Each row was made from one small tree. Brackets hold a mark, then the marks that hang from it, in alphabetical order. Every link used is in the known rows. Write each row's tree.
Known rows
{migu {tepanef dufal}}: [ 1 -1  4 -2 -2 -4  4  0 -4  3 -5 -4 -5 -5  6  1  4  8  7  6 -1]
{regeb {koleg dufal migu {zokovo vegar}} tepanef}: [ 18   8   4  -2  12 -10   8   1   2   3   2   8  18  -5  13   9  -9   7
 -11  14   1]
{tepanef dufal}: [ 3 -8 -1 -1 -1  1  1 -6 -4 -1 -4  3 -4 -1  6 -1  3  1  6  2  1]
{zokovo diduf}: [  5  -1   5  -3  -4  -2   3  -6   0 -10   2   1   4   6  -4   4  -6  -4
  -7   1  -5]
{dufal {tepanef {regeb {koleg {zokovo diduf vegar}}}}}: [  6   7  11   0  13  -1  11  -1 -10 -14  -4  10  14   5   6  11 -11  -8
  -7   7  -2]
{diduf {zokovo {koleg migu {regeb {tepanef dufal}}} vegar}}: [  2  -7  -2  -6   5 -20  13  -8   9  -7   4  12  14   2   2  11 -15   4
 -11  11   2]
{koleg migu}: [  1   3  -4   2   1 -12   0   4   7   2   1  -2   5  -2   0   0  -5   9
  -2   5   2]
{diduf {zokovo koleg {tepanef regeb} vegar}}: [ -5  -8   3  -3   3 -11  21 -13   2 -15   8  12   8   9  -2  14 -17  -9
 -13   7  -2]
{diduf {zokovo tepanef}}: [ 0 -6  0 -2 -3 -6 10 -5  0 -5  8  5  7  3  1  6 -9 -5 -3  3 -1]
{migu {koleg regeb {zokovo diduf vegar}} {tepanef dufal}}: [ -2  -4   7  -9  -3 -18   4   5   2  -5 -12  -3   4  -7   1   7 -13  23
   4  12   4]
{tepanef dufal {regeb {koleg migu zokovo}}}: [ 11 -10  -3  -4  12  -3   5  -5  -9   7  -8  12   4  -4  20   7  -4  12
   3  17  -2]
{tepanef dufal {regeb {koleg {zokovo diduf vegar}}}}: [ 11 -12   4  -6  11   3  10 -11 -11  -4  -8  15   2   2  14  10  -7   2
  -3  14  -6]
{dufal {tepanef {regeb {koleg zokovo}}}}: [  6   6   7   0  12   1   6   3 -13  -4  -4   8  12   1  11   7  -4  -4
  -1   7   0]
{zokovo diduf {tepanef dufal {regeb {koleg migu}}} vegar}: [  9   0  10   1   5 -10  24 -15  -1 -22   1  14   5  11   0  23 -16 -11
 -17  12 -11]
{regeb {koleg zokovo}}: [10 -1  6 -1  6  4  0  0 -4  4  0  4  4 -3  9  2 -5  1 -3  6 -1]
{regeb {koleg migu} {tepanef dufal}}: [22  3  1  0  5  0  9 -4 -8  9  0  5  5 -4 16 11  1 -3 -7 15 -7]
{migu {koleg dufal {zokovo diduf vegar}} {tepanef regeb}}: [ -3  -3   5 -10   0 -16  10   4  -3  -2 -11  -2   8  -2   2   4 -13  26
   2  14   5]
{tepanef dufal {regeb koleg}}: [ 11 -11   0  -3   8   6   9  -9 -15   6  -8  13  -4   2  16   8   4   0
   2  13  -5]
{regeb koleg}: [11  2  5  1  2  5  5 -1 -6  3  1  3  0  3  5  5  1 -7 -6  6 -4]
{migu {tepanef {regeb {koleg dufal zokovo}}}}: [ 6  2  6 -5  9 -6  7  4 -7  9 -5  2  4 -4 12  7  0 17  1 14 -1]
{dufal {tepanef {regeb koleg}}}: [  6   8   7   1  10   2   9   2 -14  -5  -4   7   9   4   9   9  -1  -9
  -3   7  -2]

Which tree is each row?
[  0   4  10   0   4  -9  20 -12   2 -24   3  10   6  11  -8  20 -16 -12
 -17   4 -10] => {zokovo diduf {tepanef regeb} vegar}
[ 5 -4  7 -3 10 -2 10 -1 -9  4 -9  5 -2 -5 13  8 -2 10  2 15 -4] => {migu {tepanef dufal {regeb {koleg {zokovo vegar}}}}}
[ -1   1   9  -4  -2 -15  14 -16   8 -25   6   8   7  14 -13   9 -16  -5
 -18   2   2] => {zokovo diduf {koleg dufal} vegar}
[  2   6   4  -3  13 -26   6   1   7 -18  -2  10  27   2   3   6 -22  16
  -5   9  10] => {koleg {dufal {tepanef regeb}} migu {zokovo diduf vegar}}
[  1   9   9  -7  11 -26   1   2  10 -22  -3  13  27   1  -2   9 -20  14
  -5   2  11] => {koleg {dufal tepanef} regeb {zokovo diduf vegar}}
[ -1   5  -2   0   5 -16   5   8   3   7  -3  -4   4  -5   5   6  -2  18
   0  13  -1] => {koleg {migu {tepanef regeb}}}
[12  4  5  2  2 -6  7  3 -2  6 -2 -2  1 -2  9  7 -1  6 -3 14 -2] => {regeb {koleg {migu {tepanef dufal}}}}
[  0  -8  -3  -8   1 -21  11  -4   3   1   5   6  12   3   5   5 -10  15
  -3  15   6] => {diduf {zokovo {koleg dufal {migu {tepanef regeb}}}}}
[ -1   6  10  -3   2 -29  13  -8  15 -20   2   5   9   7 -10  18 -19   8
 -17  11  -1] => {zokovo diduf {koleg {migu {tepanef dufal}} regeb} vegar}
[ 13 -13   3  -7  10   4   7 -11 -14   1  -7  14   2   0  17   8  -4   4
   1  14  -6] => {tepanef dufal {regeb {koleg {zokovo diduf}}}}
[  1   9   5  -8   9 -40   1   8  21  -9  -2   5  24  -5  -2  10 -21  36
  -5  13  10] => {koleg dufal {migu tepanef} regeb {zokovo diduf vegar}}
[ 9 -1 -2 -1 10 -3  7  0 -6  8 -3  8  4  2 10  9 -2  5 -6 14 -5] => {tepanef {regeb {koleg migu}}}
[ 11 -10   2  -4  12  -5   9  -8  -6  -3  -7  14   6   1  14  10 -10   7
  -4  17  -5] => {tepanef dufal {regeb {koleg migu {zokovo diduf vegar}}}}
[  1  11   2  -3   5 -21   0   7   4  -7  -3   9  18   1   2   7  -3  10
   2   1  12] => {koleg {dufal tepanef} regeb}
[  0   1  -1  -9   3 -18   1   7   4   1  -7   4  15  -7   4   5 -11  22
   0   8  10] => {migu {koleg dufal {regeb tepanef} {zokovo vegar}}}
[  8   4  -1 -10  12 -19  -5   4   6   5  -1  11  20 -10  11   7  -6  24
   1   7   8] => {koleg dufal {regeb tepanef} zokovo}
[  4  11   7  -5   0 -32   7  -6   9 -19   6   8  21  10  -6  14 -16   9
 -13   8   8] => {zokovo diduf {koleg {dufal tepanef} migu regeb}}
[ 12   0   9  -4   6  -5   6  -5   1  -9   0   9  12   4   4   5 -12   2
 -10   7   2] => {regeb {koleg dufal {zokovo diduf vegar}}}
[  2   1  12   1  -3  -8  18 -15   4 -28   3   7   2   9  -8  15 -15 -15
 -12   0  -7] => {zokovo diduf {tepanef dufal} vegar}
[  3   2   9  -6  -2 -17  19 -20  -2 -19   9  12   8  14  -4  20 -13  -3
 -15   7  -4] => {zokovo diduf {koleg dufal} {tepanef regeb}}
[  8   6   6   0   8 -16   6   6   6   1  -1   2  13  -4   7   5 -11  17
  -5  13   6] => {regeb {koleg dufal {migu tepanef} {zokovo vegar}}}
[  4 -10   0  -1   5 -10  20  -9  -1  -9   2  14   9   5   7  14 -14  -5
  -8  13  -3] => {diduf {zokovo {tepanef dufal {regeb {koleg migu}}} vegar}}
[ -1  -3  12  -2   2 -11  25 -24   0 -30   5  14   1  14  -6  23 -18 -14
 -19   6  -9] => {zokovo diduf koleg {tepanef dufal regeb} vegar}
[ 9  2 -1 -6  6 -8  1 -1  0  4 -3  8  7 -6  9 11  2  6 -1  7 -2] => {koleg {regeb {tepanef dufal}}}
[  0  -2  -2  -6   2 -27   7  -2   7  -7   6   9  21   5   2   7 -13  10
  -5   9  11] => {diduf {zokovo {koleg {dufal tepanef} migu regeb}}}
[ -3  -1   2  -7  -6 -13   1  10  -2   8  -8 -10   5  -9   4  -4  -5  28
  10   9  11] => {migu {koleg dufal zokovo} tepanef}
[ 10   2   5   2   6  -7   5  -2   0   0   3   5   7  -4  11   8 -10   5
  -4  10  -1] => {regeb {koleg migu {zokovo {tepanef dufal}}}}
[10 -1 -3 -3  9 -9  8  0 -5  7 -4 10  8  3 11  8 -2 10 -4 15  0] => {tepanef {regeb {koleg dufal migu}}}
